Known rows, with every step that occurs:
bafu, tolet: 25.8 -13.7 -4.9 -47.8 -18.5 -27.5 -15.7 -18.3 -25.7 16.6 -9.7 29.1 -27.4
 -17.9 -13.5 42.1 -4.6 -14.2 -1.1
zepuv, sodoz, tolet: 42.2 8.0 -5.5 -31.8 -18.9 -24.6 -26.1 -14.2 -39.5 42.5 3.3 20.3 -19.2
 -37.5 -4.8 30.2 -1.6 -10.4 6.7
zevidel, zepuv: 22.2 -1.2 -8.5 2.6 -17.4 -32.2 -27.3 -21.1 -21.0 15.1 -7.5 12.0 -24.7
 -19.2 -18.5 12.1 -2.9 -8.5 38.8
sasan, zevidel, tolet, sodoz, zepuv: 38.6 -9.3 -9.1 36.0 3.5 -14.2 32.1 -17.2 -23.7 -16.5 8.5 30.8 -35.7
 -23.1 -11.8 49.0 9.1 -9.4 35.3
sasan, zevidel: 10.9 -5.9 1.5 6.5 -18.7 -16.7 -12.3 -19.2 -9.9 -15.8 -1.6 21.0 -24.8
 -10.5 5.9 43.9 1.1 -12.5 10.1
zepuv, sodoz, tolet, bafu: 30.0 22.7 0.8 -14.1 -17.3 -24.4 -32.2 -17.3 -34.4 70.7 6.1 27.1 -16.5
 -38.1 -24.0 28.2 -12.1 -17.8 2.9
sodoz, tolet, bafu, sasan, zevidel, zepuv: 37.7 25.7 6.0 27.8 -3.6 -41.7 -16.7 -28.9 -25.9 37.3 -11.4 35.6 -32.9
 -24.2 -23.5 6.1 -1.3 -10.9 24.0
sodoz, tolet: 25.5 3.7 -8.5 -36.7 -12.9 -31.0 -25.5 -17.5 -26.5 22.1 -3.2 25.0 -21.5
 -24.7 11.4 30.6 -2.7 -21.1 24.7
bafu, tolet, sodoz, zepuv: 41.5 -12.6 -19.4 -27.1 -17.2 -25.4 11.6 -19.0 -30.7 23.0 -1.5 32.8 -31.0
 -34.1 -8.3 37.1 -1.3 -10.1 19.8
sodoz, sasan, zevidel, zepuv: 31.5 -8.9 4.5 55.9 -10.3 -26.1 0.9 -30.5 -14.3 1.0 -0.6 19.5 -41.4 -22.9
 13.6 -2.0 8.9 1.1 35.7
sasan, zevidel, tolet, bafu, zepuv, sodoz: 46.8 13.9 10.9 20.4 7.8 -17.3 7.8 -18.5 -33.7 43.3 22.5 26.4 -31.7 -28.9
 -61.7 40.6 -9.1 -2.8 -11.7
zevidel, tolet, bafu, zepuv, sodoz: 43.5 20.1 1.1 0.3 6.0 -23.7 1.4 -18.4 -40.7 60.8 22.6 25.2 -26.4 -30.1
 -76.0 26.6 -14.5 -4.1 -5.0
sasan, zevidel, tolet: 22.6 -11.5 6.8 14.5 3.8 -16.1 3.4 -16.5 -20.3 -22.6 -1.1 27.1 -31.0 -6.2
 -20.5 53.6 5.1 -12.5 13.5
tolet, bafu, sasan, zevidel: 6.8 28.1 6.0 32.1 -13.0 -25.4 2.5 -28.1 -7.6 9.3 -6.7 38.7 -25.0 -5.7
 -29.0 27.6 -3.5 -11.5 0.0
bafu, tolet, sodoz, sasan, zevidel, zepuv: 47.0 -11.4 -3.5 33.4 -17.6 -29.0 15.6 -29.2 -27.8 14.3 -4.4 30.1 -42.4
 -39.3 -16.4 10.7 12.1 6.1 18.0
zevidel, tolet: 20.1 -4.4 -2.9 -7.4 2.5 -22.3 -1.8 -16.2 -25.9 -2.2 -0.2 25.7 -27.7 -9.3
 -33.5 39.7 -0.3 -14.8 20.9
zepuv, sodoz, sasan, zevidel, tolet: 49.0 -7.6 12.0 49.2 3.7 -10.8 26.6 -21.8 -30.7 4.2 9.3 28.7 -41.6 -24.8
 -19.0 21.7 12.8 4.8 4.9
zepuv, sodoz: 26.8 6.1 -6.6 -7.8 -25.0 -16.9 -17.9 -16.1 -28.6 24.6 5.4 14.6 -17.9
 -24.7 -22.6 30.4 -3.6 -4.0 2.4
zevidel, tolet, bafu, zepuv, sodoz, sasan: 52.2 18.6 4.6 29.3 14.9 -24.9 21.9 -27.5 -38.6 67.5 26.5 31.6 -40.0
 -36.8 -57.5 0.3 -8.0 2.7 2.4
zevidel, sasan: 10.2 15.9 -3.1 8.6 -11.0 -35.1 -12.9 -22.3 -19.1 -7.5 -7.3 27.8 -21.0
 -2.5 -8.2 52.5 4.7 -5.1 32.2

Rows:
30.1 -11.8 10.0 42.9 10.6 -16.6 23.9 -25.7 -18.9 -18.2 4.6 34.1 -44.3
 -13.2 -1.5 23.4 12.2 -6.7 19.6 -> sodoz, sasan, zevidel, tolet
28.1 16.8 -7.4 36.8 -2.4 -22.1 37.6 -21.9 -27.1 -22.1 -2.0 38.6 -29.2
 -12.3 -57.7 34.2 14.9 0.9 9.5 -> bafu, sasan, zevidel, tolet, sodoz
17.6 7.1 -15.8 6.5 -8.3 -19.7 12.3 -16.1 -29.2 -2.1 4.7 27.3 -20.8 -20.1
 -56.1 43.0 3.9 -10.7 24.1 -> zevidel, tolet, sodoz
31.4 -2.8 -13.0 -4.0 -21.5 -26.0 17.8 -27.3 -28.9 22.5 -0.3 36.6 -33.0
 -35.7 -16.3 14.9 6.4 -2.4 5.8 -> bafu, tolet, sodoz, sasan
37.5 29.5 7.4 57.2 -17.0 -28.2 -6.2 -26.6 -26.8 40.6 -5.1 25.8 -26.9
 -24.2 -56.0 4.8 -3.0 5.3 5.8 -> tolet, bafu, sasan, zevidel, zepuv, sodoz
23.6 -2.0 -16.8 -32.9 -28.1 -25.5 -2.5 -18.5 -30.2 18.8 -4.5 31.0 -20.5
 -29.3 -35.3 43.3 0.1 -9.0 0.0 -> bafu, tolet, sodoz
37.7 8.4 12.2 45.5 20.7 -24.2 27.9 -31.0 -20.0 27.8 20.9 37.9 -47.6
 -22.7 -29.5 17.0 -3.0 -5.7 9.1 -> sodoz, sasan, zevidel, tolet, bafu, zepuv
36.5 -1.5 7.4 39.7 -18.3 -11.1 11.1 -25.7 -21.5 11.2 9.8 22.5 -34.0
 -28.7 7.3 16.5 9.1 5.2 -1.0 -> zepuv, sodoz, sasan, zevidel
31.6 2.4 -7.9 67.6 -20.1 -24.7 12.7 -30.2 -18.8 1.6 4.1 21.1 -34.8 -35.0
 -8.2 3.0 12.9 4.9 36.3 -> tolet, sodoz, sasan, zevidel, zepuv
48.0 2.8 -2.9 36.1 -16.5 -26.5 -5.7 -27.0 -33.2 41.0 3.4 13.7 -34.2
 -37.7 -16.8 -17.5 3.7 10.0 28.9 -> zevidel, zepuv, sodoz, sasan
45.2 19.6 9.0 41.0 -5.8 -19.4 13.6 -31.3 -21.9 54.7 26.7 27.3 -37.5
 -38.7 -16.4 6.0 -5.9 5.5 -9.6 -> tolet, bafu, zepuv, sodoz, sasan, zevidel
44.0 20.9 0.3 3.1 -15.5 -33.0 -40.5 -19.1 -41.2 81.4 2.2 19.8 -21.5
 -44.0 -35.8 8.5 -11.8 -12.8 21.8 -> zevidel, zepuv, sodoz, tolet, bafu
46.9 13.8 9.5 23.5 -12.7 -26.9 -32.8 -19.3 -34.0 62.5 2.3 20.0 -25.9
 -42.3 -24.1 25.1 -5.2 -10.4 15.1 -> sasan, zevidel, zepuv, sodoz, tolet, bafu
32.3 23.6 -5.6 -35.7 -1.9 -39.5 -24.4 -23.8 -27.3 66.6 13.9 28.7 -25.5
 -34.7 -15.6 23.0 -16.5 -20.8 11.8 -> sodoz, tolet, bafu, zepuv
25.0 29.2 6.8 12.5 -6.7 -32.7 -6.7 -26.9 -19.5 26.8 -8.1 43.6 -28.0
 -17.3 -11.4 26.0 -2.2 -18.2 6.4 -> sodoz, tolet, bafu, sasan, zevidel
42.9 -3.4 2.8 28.9 -20.5 -19.3 -18.0 -17.8 -28.5 17.5 -0.2 8.4 -26.7
 -29.7 -21.7 24.3 1.8 4.7 14.4 -> sasan, zevidel, zepuv, sodoz
6.0 9.5 3.0 10.0 3.9 -22.7 -8.9 -19.4 -21.4 23.5 2.4 33.6 -24.3 -9.7
 -55.1 39.0 -11.1 -22.3 18.4 -> zevidel, tolet, bafu
23.3 2.1 -23.7 6.5 -19.1 -21.4 7.6 -20.7 -19.9 9.8 5.8 23.5 -23.8 -29.3
 -1.6 27.3 -1.6 -10.5 41.5 -> tolet, sodoz, zepuv
32.2 26.4 -4.0 -9.5 -15.0 -25.3 -15.3 -22.1 -29.3 70.2 20.8 18.3 -19.0
 -35.1 -48.2 22.5 -18.9 -4.1 -7.1 -> tolet, bafu, zepuv, sodoz
26.4 6.4 -11.9 37.9 -0.9 -20.5 32.9 -25.2 -28.6 3.8 10.3 34.1 -33.6
 -26.3 -36.7 11.4 11.1 -3.0 27.9 -> zevidel, tolet, sodoz, sasan
33.6 5.5 -2.9 18.6 -19.3 -17.3 3.7 -25.1 -27.3 29.9 7.7 21.4 -30.1 -31.3
 -4.2 -0.5 3.3 2.5 7.4 -> zepuv, sodoz, sasan
56.1 4.7 -6.9 -14.2 -17.5 -33.1 -34.8 -16.0 -45.8 54.5 -1.2 11.8 -25.0
 -44.4 -16.0 11.4 -0.2 -4.0 28.2 -> zevidel, zepuv, sodoz, tolet
54.5 10.4 -7.5 3.7 -10.2 -25.4 11.3 -27.9 -32.7 46.3 23.6 18.7 -36.6
 -40.3 -9.4 -6.1 -1.5 12.2 2.0 -> bafu, zepuv, sodoz, sasan
58.6 -1.9 3.0 7.3 -15.1 -27.0 -28.1 -16.0 -39.3 35.3 -0.7 14.2 -28.7
 -41.9 -2.8 25.1 4.7 -2.2 20.2 -> sasan, zevidel, zepuv, sodoz, tolet
52.6 37.9 -1.6 12.5 -10.6 -41.2 -21.2 -25.0 -44.9 78.1 -5.5 29.6 -25.0
 -38.7 -53.9 -9.2 -5.6 -2.0 18.2 -> zevidel, zepuv, sodoz, tolet, bafu, sasan
